Known rows, with every step that occurs:
pitiz, nabo, boras, voza: [ 25 -15  19 -20  17 -17 -23 -16   7  -4  13  -2   6 -15  33  29  26  -1
 -17 -14  23 -38  20 -18 -33 -29   3  -9   5  -1  -5 -14   5]
bidu, fubab: [  9   4  13 -20  13 -33 -14 -14 -11  18  12   5  20  -6   6  10 -26  -5
   2 -34  11 -16   7   0 -25 -15  19   2  19  -1  -1   8 -19]
fubab, bidu, pitiz, nabo, boras, kudi, zuluv, voza: [ 27  -2  -2   7   5 -36 -23 -16  -1  22   2  -1  -9  -9  40  22  -6   4
  -8   5   9  -3  22  -2 -40  17   1   6   3 -21  21 -26 -25]
nabo, pitiz: [ 19 -11  13 -11   2 -23   1 -11 -15 -13  17 -29  12   1   2  23 -10  -7
  11 -38  10 -32  14   2 -22 -23  20   7  22  11   9  10   2]
pitiz, nabo, boras, kudi, zuluv, bidu: [ 47 -15  17   1  21 -19 -18 -18  -3  13   7  -8 -16 -12  32  16   7  -5
 -19  21  15 -37  49  -3 -25 -26  34   9  21 -21  10 -25   9]
boras, kudi, pitiz, nabo: [ 34   3   5 -10  -1 -22 -24  -8 -15 -23  -2  -4   7 -12  27  -9  -1   4
  10 -10  30 -19  24 -22 -51 -20  13   7  21 -27   7  11   8]
fubab, pufe, zuluv: [ 25   2  -5  -1   6 -31  -4   4 -17   7  20 -14  15  -6  14   8 -27   1
   7 -36  12 -41  10 -10 -19 -26   9  17  20   1  -6  11 -14]
zuluv, kudi, pitiz, nabo, boras, voza: [ 48 -23   9  -2   7 -11 -20 -13 -11 -21  24  -6   2 -17  22  15  21  10
 -13  -9  33 -19  16 -49 -32 -12  -7   1  -2 -23  12  -1   6]
boras, nabo, pitiz: [ 10 -19  12 -13   2 -19 -18  -6 -16 -18  22 -17  25   5  13  34  -3   8
   7 -24   2 -34  17   3  -4 -22  12  -9  15   8   7   3   4]
bidu, fubab, kudi, zuluv, voza: [ 20   4 -10  -9   2 -40 -24 -17 -16  27  20   2  26 -11   9  26 -41   2
  -5 -18 -10   3  17 -23 -13   3  17  19   7 -19  10 -17 -15]
bidu, zuluv, nabo: [ 21  19 -16  -6   0 -29 -29 -13  11  13  17  17  14  -6   7   1 -17   2
   5 -27  10 -19  15  -8 -15 -39  17   7  12  -4  11   9 -22]
nabo, boras, kudi, zuluv, bidu: [ 44 -12  15   4  26 -30 -17 -10 -11  18  10 -15 -11  -8  32   7   0  -2
 -12  24 -12 -45  38   2  -8 -26  26  21  23  -7  18 -33   4]
boras, pufe: [  7  11   3  -6  17 -39 -18  10  -2 -11   3  -4  31  -6   6   8 -14  -8
   6  -7   1 -39  20   1 -28 -24  12   0  20  -4   1   0   6]
kudi, zuluv, bidu, pitiz, nabo, boras: [ 37  -6   5  10  27 -17  -4 -13  -7  36   9 -17 -18 -14  29  32   0   3
 -19   1  46 -32  30  -3 -27 -27  25   5  19 -19  18 -22 -14]
pitiz, nabo, boras: [ 26 -17  17 -20  23 -15 -13 -19   1   2  13  -3   0 -13  14  24  12  -4
  -9 -23  31 -38  18  -8 -32 -41  17  -4  12   5  -3   0   0]
pufe, zuluv, voza: [ 24  -2 -20  -6   8 -24 -14 -16 -27   5  28  -2  16 -11   5  20 -21   9
  -8 -22   7 -22  16 -21  -3 -24  10  10  10  -7  13  16  -6]
bidu, fubab, kudi: [  7   6  14 -17  -1 -33 -12  -7   0  15  13   4  23 -11  14  11 -33  -7
   1 -33  -3   0   2  -3 -34 -14  15   5  16  -7 -11  -8 -29]
pitiz, nabo, boras, kudi: [ 23  -9  20 -14  16 -16 -23 -14   5  -9   1  -2   2  -9  30   8  18 -10
  -5  -1  11 -32  25   0 -36 -25  21  -9   9  -7  -7  -6   3]
pufe, zuluv: [ 23  -6   3  -8  14 -25  -3  -6 -20   9  20  -6   6  -5   6  10 -16   6
   4 -31  16 -43  16  -7 -13 -35  15   7  21   3   7   7 -11]
pufe, fubab, bidu: [ 12  -7  19 -24   1 -43   2 -18 -12  11  11  -1 -11  10   8  -4 -44   2
  -2 -29  17 -25  -6  13 -35 -27   7  10  21   3  10  -2 -32]
pufe, zuluv, kudi, pitiz, nabo, boras, voza: [ 50 -31   3   3   5  -8  -9 -11 -19 -10  37  -5 -11 -15  20  17  21  15
 -14 -14  38 -28  18 -53 -18 -13  -9   0  -1 -30   9   1   4]
boras, kudi: [ 18   8  11  -9   9 -28 -25  -3 -10 -13  -4  -6  20  -3  24  -7  -9  -4
   9  -4  -9 -29  22   7 -30 -17  17   4  18  -3   4   1  -5]
retak, voza: [ 12   9  -8 -16  15 -17 -17 -12 -10  -3   4 -11  19 -15  16  20 -14  15
  11 -18  18 -49  19  -7 -21 -35   7   7  16   7   2  -7 -10]
nabo, boras, kudi: [ 21  -6  19 -11  20 -26 -21  -6  -2  -5   4  -8   6  -4  31   0  10  -8
   1   2 -16 -39  15   6 -20 -24  13   4  11   8   0 -13   0]
boras, pufe, fubab: [ -5   6   5 -16  14 -40 -11   1 -11  -5   5  -7  16  14   5  -2 -26  -7
  -3  -3  12 -47   5   8 -18 -23  18  -5  12 -15   0   1   6]
bidu, pitiz: [  7  19   1   1  15 -27 -12   2 -13  10  -2 -15  18  -3  22   9 -17   2
   8 -25  23 -24   3   8 -32 -16   8   2  16   0  11   4 -27]
pufe, zuluv, bidu, retak, voza: [ 20  16 -11  11  12  -2  -2 -11 -15  27  19  -8  12 -11  29  26 -31  16
 -17  -5  17 -28  25  -7   2 -38  -6   4  45 -10   7 -10 -27]
zuluv, nabo: [ 23   7  -7 -19   8 -23 -35 -13  -4  -2  17   9  29  -3   3   6 -18   4
  -5 -23  12 -22  18 -14 -18 -39  16   5  11  -2  13  19  -7]
fubab, pufe, zuluv, bidu, boras: [ 43   7   3  14   4 -26   2   4   6  28  28  -8   1 -10  25  12 -35  -5
 -11 -18   4 -20  11  -8  -7 -31  15  19  46  -8   5   6 -29]
bidu, fubab, kudi, pitiz: [ 21   5   8 -15  -7 -38  -9  -3 -14  10  19   0  13 -15  18  -2 -33   3
   7 -37   9   1  -6 -27 -39 -16   3  21  21 -16   0  -5 -21]
zuluv, kudi, pitiz, nabo, boras, pufe, fubab: [ 25 -19   4  -3  11 -24  -6  -7 -16 -18  22  -6  -9   5   1  -1  -4  -1
 -12   5  41 -31   4 -30 -24 -14  10  -9  -3 -40   4   8  14]
fubab, kudi, zuluv, nabo: [ 35   2  -7 -10   2 -30 -33  -7  -2  11  16   1  26  -2   8  13 -27   6
   1 -15   1 -23  29 -23 -15 -31  19  20  11 -11  16 -15  -8]
pufe, fubab, kudi: [  7   1  11 -20  -1 -31  -5  -9 -12   2   9 -12   6   9  15   0 -36  -4
  -3 -19   9 -25  -4   2 -24 -33  17   5  10 -10  -3  -8 -20]
boras, kudi, pitiz: [ 32   7   5  -7   2 -32 -22   0 -22 -19   1  -9  11  -7  28 -18  -9   7
  16  -8   3 -25  13 -16 -35 -18   6  19  23 -13  15   3   4]
fubab, kudi, pitiz, nabo, boras, pufe: [ 24  -7   7  -7   3 -31 -11  10  10 -14  15  -4   5 -21  24  11   7  -4
  -3  -9  19 -26  10 -32 -47 -32  -2   5  13 -23  -9 -17  12]
pitiz, nabo, boras, pufe, zuluv, bidu, retak: [ 21  -1   9  15  20 -11  -1  -1   8  24  24   5   4  -8  26  28  -2 -10
 -36   7  20 -24  29  -6 -10 -33   3 -16  39 -24  -7 -11  -3]

Rows:
[ 38 -13  13 -11  -4 -24  -2 -16   2  21  30   3 -18 -30  27  15 -14  -2
 -26 -18  31   7   5 -32 -46 -32  11  13  22 -32  -7 -12 -18]	zuluv, bidu, fubab, kudi, pitiz, nabo, boras
[ 20   0  13 -11   8 -38 -13  -8 -10  31  12  -3  17  -6  11  16 -35  -1
   7 -26  -1 -17  18  -9 -22  -6  23  17  18  -9   2 -27 -20]	bidu, fubab, kudi, zuluv
[-13   4  15  -6  11 -53   6   6   5  23   8  -7 -15  12  26   1 -23  -6
  -8  -8   9 -31 -22  22 -33  -6  -9  -3   8  -6   2 -23 -31]	nabo, boras, pufe, fubab, bidu, pitiz
[ 16  -4 -10 -12 -20 -27  -8 -11  -9  15  45  -7  19   6  -1  21 -33  -7
  -2 -55   8 -11   2 -16  -6  -3  16   8  11 -15 -11  28 -11]	bidu, fubab, pufe, zuluv, nabo, pitiz
[ 17 -14  23  -9   2 -16 -19  -4   5  -4  24 -10  23   9  21  35  -3   2
   9 -23  -9 -23  11   2   7 -19  14 -13  31  12  13  -1  -6]	bidu, boras, nabo, pitiz
[ 28 -12 -23  -4   8 -28 -13  -6 -16  -4  37   2  -1 -20  12  21   8   8
 -15  -7  28 -30  15 -49 -17 -23  -2   4   5 -31   5   7  26]	kudi, pitiz, nabo, boras, pufe, zuluv, voza
[ 23  -8   2   5  -2 -42   8  11  -3  28  42   2 -15 -24  23   6 -19  -3
 -22  -5  -2 -14  -1 -29 -17 -22  -2  17  24 -34  -9 -23  -8]	nabo, boras, pufe, zuluv, bidu, fubab, kudi, pitiz
[ 37  -2  -2 -15   4 -27 -37  -9  -8 -11  20   4   7  -4  30 -15   9   8
  -3  -2  -4 -26   8 -30 -17 -31   2  17   6 -11  16   2   8]	zuluv, nabo, boras, kudi, pitiz
[ 12 -16  13 -12  14 -35  -7  -4   4  12  10 -10  -6   9  15  18  -8 -10
 -11   7  20 -51  19  -8 -20 -24  23  -4   2 -27 -10 -40  13]	pitiz, nabo, boras, pufe, fubab, kudi, zuluv
[ 23   1   6   5  18 -12  -4 -11   3  20  11 -12 -13 -19  31  26   3  -4
 -26  -6  44 -16  15   3 -39 -33  15  -6  18 -17   5  -2 -23]	zuluv, bidu, pitiz, nabo, boras
[ -1   1  15 -16   2 -55  -1  -1  -1   3   7   4   1  10   6  -5 -41  -6
  -2 -12   6 -30  -2  15 -37 -17   4   3  19  -9   3  -7 -17]	boras, pufe, fubab, bidu
[ 37 -12   1 -12  13 -28 -29 -10   4  19  25  -1  12  -3  15  18  -8   3
  -6 -11  -6 -34  22 -24  -5 -37  14  20   3   1  13 -30  -5]	fubab, kudi, zuluv, nabo, boras
[ 23  -8   3 -15 -15 -31 -17 -16  -3  20  31  -7  20   6  -1  28 -32  -6
   3 -37  -3  -4  20 -18 -11  -2  27  13  10 -17   6 -11  -8]	bidu, fubab, kudi, zuluv, nabo, pitiz
[ 39 -15   1 -17  28 -27 -30 -19  -6  21  26   1   9   0   8  17  -1   8
  -6 -12   7 -51  25 -20   4 -38  19  17   6   8  22 -15   5]	kudi, zuluv, nabo, boras
[ 18 -18  17 -21   1 -47   5  -9  -1   2  19   4 -28   0  16  -3 -13   2
 -10 -14  37 -33  -8 -16 -49 -26  -5   5  15 -21   2 -11   0]	kudi, pitiz, nabo, boras, pufe, fubab, bidu
[ 40 -17  11 -17  16 -19  -8 -16 -12  -3  19  -7 -10 -17  19  11  12   6
  -1 -27  43 -36  10 -32 -37 -43   7  11  17  -5   8   2   8]	kudi, pitiz, nabo, boras
[  1 -13  22 -19  12 -53   3  -4   5  11  16   2 -14   9  13   1 -21  -8
 -11  -7  -1 -42 -10  14 -27 -23  -1   2  13   3  -1 -21 -13]	nabo, boras, pufe, fubab, bidu
[ 28   6  -6  16   6 -25 -11  -7  -1   2  13   1   7  -9  -2   3 -21  -1
  13 -21   8 -11  17  -4 -16 -14  17   4  11  -7  13   8 -32]	bidu, zuluv, kudi
[ 38   6  13  11   5 -20  -9  -2   5  19  16   1  -4  -5  33  -2 -17  -7
 -10   8 -13 -15  25   3  -5 -25  23   6  44 -18  14  -3 -22]	pufe, zuluv, bidu, boras, kudi
[ 18  11  -1  10   3 -33   2  -3 -19  35   6 -27 -11   9  29   8 -47   4
 -13   4  24 -20   9   8 -18 -18  23  15  17 -34  18 -29 -33]	pufe, fubab, kudi, zuluv, bidu, pitiz
[ 12  -1   2   8  24 -31   0  -5  -6  32   8 -17 -20   6  25  20 -10  -4
 -28  23  46 -46  21   8 -19 -16  26  -7  10 -42   9 -27   1]	kudi, zuluv, bidu, pitiz, nabo, boras, pufe, fubab
[ 14  -4  20  -7   3 -31 -10  -7  19  16   7  -1 -10 -15  46  27  11   3
 -14 -23  29 -13   2   0 -57  -6 -18  -8   7  -5   2 -24 -35]	fubab, bidu, pitiz, nabo, boras, voza
[ 21   8   8  10  11 -13 -15  -6   6   8  -1  -9 -11 -15  47  11   9  -9
 -22  15  23 -11  22  12 -42 -17  17 -11  15 -29   1  -8 -18]	zuluv, bidu, pitiz, nabo, boras, kudi
[ 10  13   9   1   3 -41  -2   1  -2  18   1  -5   3  -7  23   7 -33   3
   9 -34  17  -7  -4  16 -51 -10  -5   9  23   6  15  -4 -50]	fubab, bidu, pitiz
[ 28   9   8   1 -13 -31  -2   4  15   4  15   1  -8  -3  27  -1 -32  -8
 -20   9  28   0   5 -23 -36 -31  15   2  37 -55   4  -9  -7]	zuluv, bidu, boras, pufe, fubab, kudi, pitiz, nabo
[ 22 -18   1  14  23 -25  -4   9  -8  -3  30  -4   7  -4  -4  14  -1  -6
  -7   0  -4 -41  18 -13   2 -12   6  -6   2 -11   1  -1   0]	nabo, boras, pufe, zuluv, kudi
[ 35  13  19   6   7 -23 -21  -4  13   8   2   0   8  -7  36  -2 -18 -10
  -8  14 -18  -5  24   9 -20 -23  23   7  43 -13  17  -4 -20]	zuluv, bidu, boras, kudi
[  1   1  -1   8  19 -23  -2  10   4  16  13  -7  -1  -7  23  24  13  -6
  -8 -11  36 -42  11  -1 -26 -16   6 -19   6 -21 -10  -6  -5]	bidu, pitiz, nabo, boras, pufe, zuluv
[ 36 -13  -2 -12   2 -25 -20 -18 -15   3  27 -19  17   9  -6  26 -14   3
   8 -29  12 -37  33 -16  -3 -21  28  16  14  -1  25   2  13]	kudi, zuluv, nabo, pitiz
[  7   8   0   6  -7 -39   1  10   4  25  28   8  10 -18  11  13 -39 -12
 -20  -5  -7  -4  16  -5 -22 -15  15   3  26 -37 -17 -12 -21]	boras, pufe, zuluv, bidu, fubab, kudi
[ 23  -6   8   4  10 -20   4 -13  -6  38  11 -23 -30   2  36  24 -19  -1
 -26   7  43 -24  11   1 -25 -26  25   2  10 -37   7 -36 -24]	pufe, fubab, kudi, zuluv, bidu, pitiz, nabo, boras
[ 37 -17  19  -9  25 -21 -24 -16  -4   6   0  -8  -4  -4  28  13  16  -3
   1   5  13 -48  41  -5 -25 -18  28   3  10  -9   6 -25  13]	pitiz, nabo, boras, kudi, zuluv
[ 21  -6   8  -2 -20 -41  -3   3  27  12  39   9   6   7  -1  19 -25  -9
   2 -32 -13  -8   9  -6 -10 -10   2   1  35  -8  13   4 -18]	fubab, bidu, boras, pufe, zuluv, nabo, pitiz
[ 31  11  -3  16   3 -21  -7  -1  -2  25   2 -17   0 -16  29  27 -26   1
 -11  -3  39  -6  34  -5 -44 -19  24   8  24 -37  11 -22 -28]	fubab, kudi, zuluv, bidu, pitiz, nabo
[ 27   8 -20  -6  -2 -27 -23  -1  -8   7  30   3  25  -2   8   7 -28   4
  -3 -33  12 -30  11 -21 -10 -31   9  15  11 -10  -3  24 -12]	fubab, pufe, zuluv, nabo
[ 25   8 -27   1   0 -30 -14  -6 -24   3  28  -9  24 -11  13  19 -32   5
  -5 -27   3 -21   8 -23  -9 -16   3  19   8  -9   1  19  -9]	fubab, pufe, zuluv, voza
[ 16  -6  18  -5  10 -29  -1 -10  11  21   7  -1 -16 -13  29  22  -4  -2
  -5 -32  36 -12   1   8 -57 -17  -3  -4  15   2   4 -11 -42]	fubab, bidu, pitiz, nabo, boras
[ 45 -10   7  20  -8 -34   3   9  11   0  28  17  -7  -9   1   3 -27   3
   5 -19  26   6  14 -34 -37   3  -5   1  35 -36  18  10 -25]	fubab, bidu, boras, pufe, zuluv, kudi, pitiz, nabo
[ 15 -13   7 -21  14 -32  -5  -7 -12  -6  16  -6 -12   3  15   0   2   0
 -11  -5  43 -49  -1 -22 -30 -33   9  -3   7 -27  -2  -2  23]	kudi, pitiz, nabo, boras, pufe, fubab
[  2  11  16 -12  15 -38 -11   3   8  10   6   0  15  18  13  -1 -26 -12
  -1  -2   1 -35  -1   7  -7 -21  19  -8  27 -12   6  -4  -5]	bidu, boras, pufe, fubab
[ 27 -14   2  -1   0 -28   1  11   1  -2  28  -4  -8 -19  21  13   7   0
  -4 -15  24 -35  10 -38 -34 -33  -3   5  13 -28 -12 -17  11]	fubab, kudi, pitiz, nabo, boras, pufe, zuluv
[ 30  -1 -10 -10  -8 -35 -25  -3 -11  17  38  10   4  -4  33 -14 -12   4
  -5 -19  -6 -17  -7 -36  -9  -4  -1  21   4 -28  -8   8  -5]	bidu, fubab, pufe, zuluv, nabo, boras, kudi, pitiz
[ 26 -10   6 -10  16 -30 -12   2  -1 -11  15  -3   3 -17  17  10  14  -1
  -2 -10  33 -42  14 -29 -39 -32   3   3  15 -16   1  -3  23]	kudi, pitiz, nabo, boras, pufe
